Each row comes from the steps of one walk. Every step used is in the known rows, and no mark comes twice. Write the walk behind each row, first mark first.
Known rows
f -> v: [  5  -5 -10  -6  19   7  31  -1  -1  -7  -3   0  -6 -21  -6 -21   9   8
  -1  -3   9   3   1  -1 -18 -12  -4   3   5  18 -18   0   9 -18 -20 -11
   3  -5   2   5   8   5   7  13]
g -> r -> q -> f -> m -> d: [-11  24   5  -4  -7  12   0 -13  -9 -14   4  -9 -21  54   5   1   1 -10
 -11  34 -24  24   1   3 -35  -9   0   5   0   4  -9  -7  -5 -14  19  -4
  23  -2 -21  -4  -5   4   8  24]
q -> f -> j -> z -> m -> d: [  6   6  11  13  -1  -2 -13 -10 -10   2  -7 -20  -9  29  13  25  -7 -20
  -2  10 -11   3   0   6  16 -27 -17 -16  13   7   5   0   4  -9  19  -6
   5  -6  -8  23   9  -8   2 -22]
d -> v -> f: [ 30  -4  24   3  -9  -4 -13  -9  12   3  13  18  15  -6 -12   2   2  22
  -6  -5 -16  24   1   0 -18  14  16  13  -3  -7  15 -10   5  -1 -14  -7
  -1  13  -4  -8 -11   6 -17  26]
f -> q: [ -2 -19 -19  -4  17  15   6  12 -27 -16  -1  15   1 -27  -4 -19   1  -4
   5   0  12   7  -4  -4   5   5   3  -6 -20   5 -16  10 -12  -4  -2   8
   0  -8 -20 -15  -2   2  17  18]
m -> d -> v: [ 41 -19  28   3  -3  -5  19  -2 -18   8  19  16   0  37 -13  18   0  11
   2  -7  -1 -11   5   0 -14  -9 -10   3  12  -1  -4  -4  25  -8  -5  -9
   4   0 -24  -8 -11   1 -17   9]
g -> r: [ -5  19  16 -19  21   1  10  17  25 -12   7  35 -19  -4  18 -14   7   6
 -25  15   3 -34  -3  -4 -23  13  12  -3 -14 -17  -4   3  27 -13   5  -1
   4   4  -2  -4  -7   2  21  -2]
m -> z -> v -> f -> j -> d: [  4 -11 -14  12 -12 -20   1  11   4  19  -5  -2  23   8   5  13  -3  -3
  -1  -9   7  -1  -1   3  26  -5  11 -12  18 -13  29 -21 -18  24 -13  -4
   1  17  22  20   0  -2  13 -39]
z -> v: [  7  -2  -6  -6  21   0  15   5  -7  -8   2  14  12 -33 -15 -16   2  10
   4  -8  11 -13   0  -1   7  12 -12 -22  18  11 -26  -3  24   8 -38  -4
 -14  -1  13 -16   5  -8  17 -17]
m -> z: [ 14 -24  11  -4   7   1  14  13  -1  -6 -10  13 -35 -22  18   2 -10 -13
   3   4  -7   5   3 -11  -9 -17 -13  34   0 -15  25 -13  24   5   8   3
  -5   3  -2  26 -16  -2  -5 -10]
r -> q -> f: [-13   5  38 -11   6  17 -19  -5   7 -14  14  18 -29  -4  10 -31   5  13
  -6  16 -31  59   2   3 -25 -18 -12  29  -1  -8 -18  -3  -1   1 -14  -8
   4  -6  18 -35  12   3 -14  24]
m -> z -> v -> f -> q: [  2 -10 -24   1 -10  16  -3   4 -30  -4  -6  12  17 -40 -18 -13  -7   8
  11  -2  -6  22  -7  -6   4  23  -2  -8  -9   9   5  -5 -16   4   0  10
   4   5 -10   4   1   0  24  13]
j -> z: [ 13  -6  13   7   6   5  -9  12  17   5  -6   9 -11 -37  29  14   1  -6
   5   1   0 -39  -5  -1  17 -13  10  22   9  11   5   4   8 -12  -5   2
 -13   0  21  -2   2   0 -25 -12]
m -> f -> q -> r: [-20  12   2 -14  18  14 -14   9  -3 -10   1   5 -26  15  -4 -20   8   6
  -6  -4  14   9  -1  -8 -16   5   5  23 -18 -14  -1  15 -12   1  20  10
  18  -5 -18   4  -7   6   7  11]
v -> f -> j -> d -> q: [ 11 -23  -6   9 -12 -21   1   2   3  25   9   8  27   4 -13  -5   0  -8
   8 -27  16 -31   2   1   3   9  26 -14  -8 -23  -5  -1 -32  22 -12   2
   2  12   4 -15  -6   2 -15  -1]
m -> d: [ 29  -9  23   7  14   4   4   2 -14  -4   4  17 -24  28   8   6  -3 -21
   5  17  -6   1   0  -5  -8 -23  -7   5  12  -8  -5 -10   9 -13   0 -15
  11   1 -37  10 -11  -3   5   4]
m -> f -> q: [ -9  -9  -3  -3   8  12  -3   8 -27  -7  -4  -3  -5  -8  -6  -5  -2   2
   7   0  12  16  -2 -10  -6   1  14  -3 -14  -1   0   4 -23  -3  16  13
   7  -6 -45  22  -2  -2  15  18]
r -> q -> f -> j: [-36  -2  20  -8   7  -5   2 -14   6  -8  -7  -7 -11   3  13 -33   6   8
  -8  12   2  58   5   4  -3 -17 -11  -3 -11 -10 -12  -1 -11  12   2  -9
  -1  -6  -1 -19  13   1  21   3]
d -> v: [ 26 -21  19  -8   7  -8  17   1  -1   1  17  16   9   0 -13   3   4  24
  -3 -16   8  -8   6   0 -13   5  -3   5  -1   1  -3   2  30   1 -18  -1
 -11  -2   3 -22  -9   3 -21   9]
r -> q -> f -> m -> d -> j -> z: [  6   7   2   9 -30   2 -11  -5  22   8   5 -15 -11  33  12  31  -3  -8
  13  16 -23 -23   0   8  12 -19  -6  26  -1   3   2   1  -4 -14  26  -1
  -3   0  -2 -11   1   2 -37   4]
v -> f -> j -> z -> m: [ -3   6 -12  10   4  -7 -13  -8  13  -2 -13 -21  13 -41   7  16  -4 -20
  -8  -5   0  -9  -3   5  30   1   1 -25  -5   9  26   4   5  -3   2   5
 -19  -2  24  24   5  -7   0 -22]
j -> z -> q -> f: [-19  10  23   1  -9   1 -34   8  17   5   3  11  -7  -3  27  -8  -4   8
   0   5 -15  19   1   5  10  -8  -6  16  10  -8 -17  11  -4   7  -6  -2
  -4  -7  32 -15  22  -2 -21   7]
m -> z -> v: [ 10 -12  -6  -8   9   0  25  10 -13  -1  -6  11  -4 -35  -6  -4  -8   6
   9  -8   4 -12   3  -7   3   6 -25   0  20   4   1 -11  33  13 -19   3
 -12   2  17  10  -2  -9  14 -27]
v -> f: [ 18   3  18   5   4   3 -24  -5  20  -8  -1  18  -5 -24   6 -10   1  -4
  -7  11 -19  33  -4  -3 -11   6  21  12  -6 -13  12 -14  -7  -4 -11 -10
   2  14 -10   2  -9   2   0  23]
d -> j -> f -> m -> z: [-14 -13 -29   1 -18 -10  21   8  16  -6 -22 -34 -18  18   4  34 -10 -25
   7   2   3   3   2  -9  12  -1   0  29 -11  -6  43 -12  -7   8  20  11
 -12   1   2  37 -25  -1 -11 -24]
d -> v -> f -> j -> z: [  1  -5  11  12 -16 -11  -4  -7  18  22 -13 -12  21 -21  19  19   1  12
   1  -8   9 -16  -2   3  20   1  17   0   0   7  22   0  -8  -1   9   0
 -12   8   8   6   5   4  -9 -10]
v -> f -> q: [  2  -8 -13   3   0  16 -16   2 -19 -12  -2  17  10 -26  -8 -18   0  -1
   3   6  -5  31  -8  -4  -2  14  18  -2 -23   0  -2   1 -28  -6   1   3
   6   4 -25  -8  -3   5  15  32]

Which walk is each row?
[-22  -3 -11   7  -1 -15   4  13   3  14  -7   4  15 -26  22  -2  -5 -18
  11  -9  23 -32   3  -2  36   5  -3 -20   3 -11   2  18  -1   4  -5   1
 -23  -8  16   7  15  -4   0  -8]
f -> j -> z -> q
[ 14  11 -17  13  -8   2  -1 -19 -18  -7  -8 -19  11  29 -14  13  -5 -18
   3  20 -11  20  -1   1 -12   6   9 -18  13  13   1 -18 -10  -6  -2  -5
  13   8 -28  13 -12  -2  15  16]
z -> v -> f -> m -> d
[ 28 -13   8   8  -9 -13  19  -9 -18  15  10 -13  18  25 -13  34  -3   3
   1 -16   8 -26   6   5   9  -7 -18 -22  10  11  12   5  24  -6   7  -2
  -7  -5  -7   9  -1  -3 -15 -16]
f -> j -> z -> m -> d -> v
[-30  25   5 -10  -5   1  11   2   6  12  -1   1  17 -29   9 -11   5  29
  -2  -2   6 -32  -3   6  13  13 -13 -22  17  18 -18   6  11   2  -7   2
 -10  -2  39 -19  27  -3  20 -32]
g -> r -> q -> f -> j -> z -> v
[ 16  14 -17  19 -17   4  -6 -15 -13   3 -11 -24  13  18  -3  27  -6 -18
   7  18 -14   0  -4   2  -2   4  13 -10  19  22   8 -15 -12 -11   4  -2
  10   8 -17  17  -7  -1   4   8]
j -> z -> v -> f -> m -> d
[ 18 -18 -12   6  -4  -4  17 -13 -23   6   2  -7   4  22 -22  -1  -6 -26
  16  -8   7 -29   4  -4 -26   7   9  -9  -8  -1 -24   3 -11   2   6   5
   9  -1 -34 -11 -18   0 -13  28]
f -> m -> d -> q
[-15   3  -6   5   4 -16   5 -16   5   3 -18  -9  27 -17  -6 -18   1   7
  -5   1  15  28   0   1  14  16   6 -35   0  -2   2 -11 -10  16 -12 -10
  -7  10 -12   5   4  -4  44 -13]
z -> v -> f -> j
[-14   8  11 -13   4  20  15 -10   2  -8   8   1 -16 -11  -6 -35  11  24
  -4   5 -17  48   2   5 -34 -20 -19  22   8  18 -30  -1  -2 -15 -17 -14
  11 -10  20 -16  23   8  -4  29]
r -> q -> f -> v
[  2  -3 -11   4 -11 -12  -4  20  21  12  10  18  10 -12  12  10  -6 -16
  16  -8   6 -49   3   0  36   9  -8  -1  -4 -21   1  18  11  -3  -4   0
 -26  -5  16  -3   8  -5 -29   2]
d -> j -> z -> q
[ -6  -1 -17   5  15  -8   0  -2   7  -4 -13 -23   9 -40   9  15  -3 -22
  -6  -9  11 -26   0   4  33  -4  -6 -27  -5  12  17  11  15  -2   0   7
 -23  -9  23  18   7  -9  -3 -34]
f -> j -> z -> m
[ 29  14   6  15 -25  -3 -20  -5  18  15   4   8  19  -2  -6  21  -5   7
  12   5 -19 -18  -6   3  16  10   3  -2  17   2   8 -14  -1  -8  -3 -11
  -1  17  -5   4   2  -4  -5  -6]
m -> d -> j -> z -> v -> f
[ 12 -15  -8   2 -11  11  -8  -2 -23  -3   9  16  26 -16 -22  -8   1  19
   4  -8  -2  25  -4  -2  -7  21  13  -5 -23   6   1   4 -18  -3   0   7
   4   3 -19 -17  -4   8   2  36]
d -> v -> f -> q
[ -5  -5 -35  -6   3  -2  29   0 -17  -8 -16 -16   8 -28 -15   1  -9  -2
   7  -4   7  -4   3  -4  -3  16 -16  -7  14  18   4 -12  24  16 -15  12
 -12  -1  17  13  -7  -7  16 -19]
f -> m -> z -> v
[ 10   1 -11   3 -15 -13  -5 -13  20  -9   1 -20 -10  78  -7  19  -4 -11
   1  23 -12  11   5   8   0 -15  -6   7 -14 -15  -8  -7   1  -3  25  -7
   6   3 -42  -5 -15  -2  -6  10]
q -> f -> m -> d -> j
[-23  22  15 -20   2  19  17  -5   8  -8  12   9 -17  -1  -1 -36  13  32
 -13   9 -18  29   0   5 -44 -12 -13  16   3  14 -29   2   5 -20  -6 -11
  17  -8  22 -15  23  10   7  26]
g -> r -> q -> f -> v
[ -9   0 -14   3   6  -8  16   2  -2  12 -14 -10  24 -41   5   2   1  11
   8 -11  26 -39  -2   3  35   9  -8 -28  22  24 -12   4  12   7 -19   1
 -21  -1  25  -5  15  -8  19 -41]
f -> j -> z -> v
[-39  26 -10 -17   0  10  -3 -13  13 -25  -1 -15  -9  12   3 -19   6   6
 -21  24 -19  38   1   6 -36   8  11   8 -18   8 -12  -1  -4   0   3   9
   7  -6  17 -26  -1   8   1  29]
g -> r -> q -> f -> m
[-19   8  -1   2   0  -7   1  -3   6  12 -15 -15  22 -28  10  -2   0  23
   4  -7  16 -14  -2   8  30   4 -10 -21  24  24 -19   2   5  13 -15   0
 -13  -2  31 -13  23  -7  19 -40]
q -> f -> j -> z -> v
[-15   1  14  11  -2 -11  -1   0  14  17 -22 -24  -4 -15  31  21  -2  -3
   5  -1  21 -24  -1  -3  24 -16  18   1   7   3  21   0 -11  -3  23   5
 -10   1 -11  36   6  -4   2 -23]
m -> f -> j -> z
[-11   9 -14 -10   3  16 -12   6  -6  -5  -2  16 -10 -11 -14 -25   4  10
  -3  -6  -1  11  -5  -6  -9  23  -8  22 -14  -8   7   7  -4   8  11   7
  15   4  12  -8  -5   7  13   3]
m -> z -> v -> f -> q -> r
[ -9   9  -3  -3   1   0   3  -2   5   7   5 -10 -19  46 -17  -2   7 -20
   4 -16  16 -30   0  -7 -18  13   7  22  -7 -12  -9  14 -21   5  12   2
  16  -3   1 -14 -19   7 -19  -3]
j -> f -> m -> d -> q -> r
[-20  15  -8 -14  22  13 -16   6  -6 -15   4  -4 -22   9 -13 -16   6  -2
 -10  -8  11   8   0  -6 -10   9  -1   9 -20 -10   5  19  -4   1  20  14
  14  -9  -7  11  -5   2   6   3]
z -> m -> f -> q -> r
[-13 -10   3   5   1 -19 -14  10  14   8  -2  -6   6  34  21   3   5   3
 -13  -1   9  18   1  11  24 -24  14  -6  10 -14  -1  -9 -23  23 -12  -7
   5   5  22  -7   7   0   6 -32]
q -> f -> j -> d
[  1  -2  10 -15  20   0  -1   2  16   1  12  23 -23   1 -12 -33  10  -2
  -2 -21  14 -35   2  -5 -27  14  -1  27 -18 -23 -20  20   9  10  -2   3
   9  -1  12 -34 -14   7 -20   9]
d -> q -> r
[ 18 -19 -13   6 -16   7 -13   8 -23   6  16  17  33  -1 -21   4   2  17
   3 -13  -3  14  -5   2   3  16  21  -2 -14   2   6   0 -27   2  -7   8
   9   7  -4 -17  -3   9  -8  23]
j -> d -> v -> f -> q
[ 36 -24   9  -1  -3 -14   8  17   0  13  29  18  20  23 -11  22   5  20
  -5 -25   7 -27   5   6   3  -2   9   4  13  -5   5  -3  15   9 -30   0
  -5   5  26 -22  -9   4 -37 -10]
j -> d -> v
[-16  17 -15  -9   3   7 -20   9  15  -4   5 -10 -15  17 -10   5   5   1
  -2 -11   9 -27  -2  -3   9   8  -4  17 -25 -11  14  24  -4  -4  36  16
   7  -7  -5  11  -4   1 -11  -6]
d -> j -> z -> m -> f -> q -> r
[ -7  11  -7   8  -7   1  -8 -12 -15 -10  -5 -19  -5  57   3   5  -7 -22
  -1  23 -12  36   4   3 -14 -10  -4  -5   7   0 -13  -5 -11   0   8  -4
  15  -5 -23   6  -3  -1   6  21]
z -> q -> f -> m -> d
[ -5  22  18   2  -7   7  -3  -5  -7   2   8  -4 -15  26  13  16  -2 -16
  -9  15 -20 -14  -1   5  -1 -17 -21 -17   8   2   8   5   9 -18  27  -5
   9  -7   0  15  13  -4   4 -16]
g -> r -> q -> f -> j -> z -> m -> d
[  2  10  14  -2  17  -3 -10  -1   2 -12   2 -17 -15  -5  -6  14  -5 -13
  -8  -2  -2  15   5  -7  -9  -6   5 -11   4 -10  20  -5  10  -1   4   8
  -6  -5 -20  50  -6 -13  -4  -5]
z -> m -> f
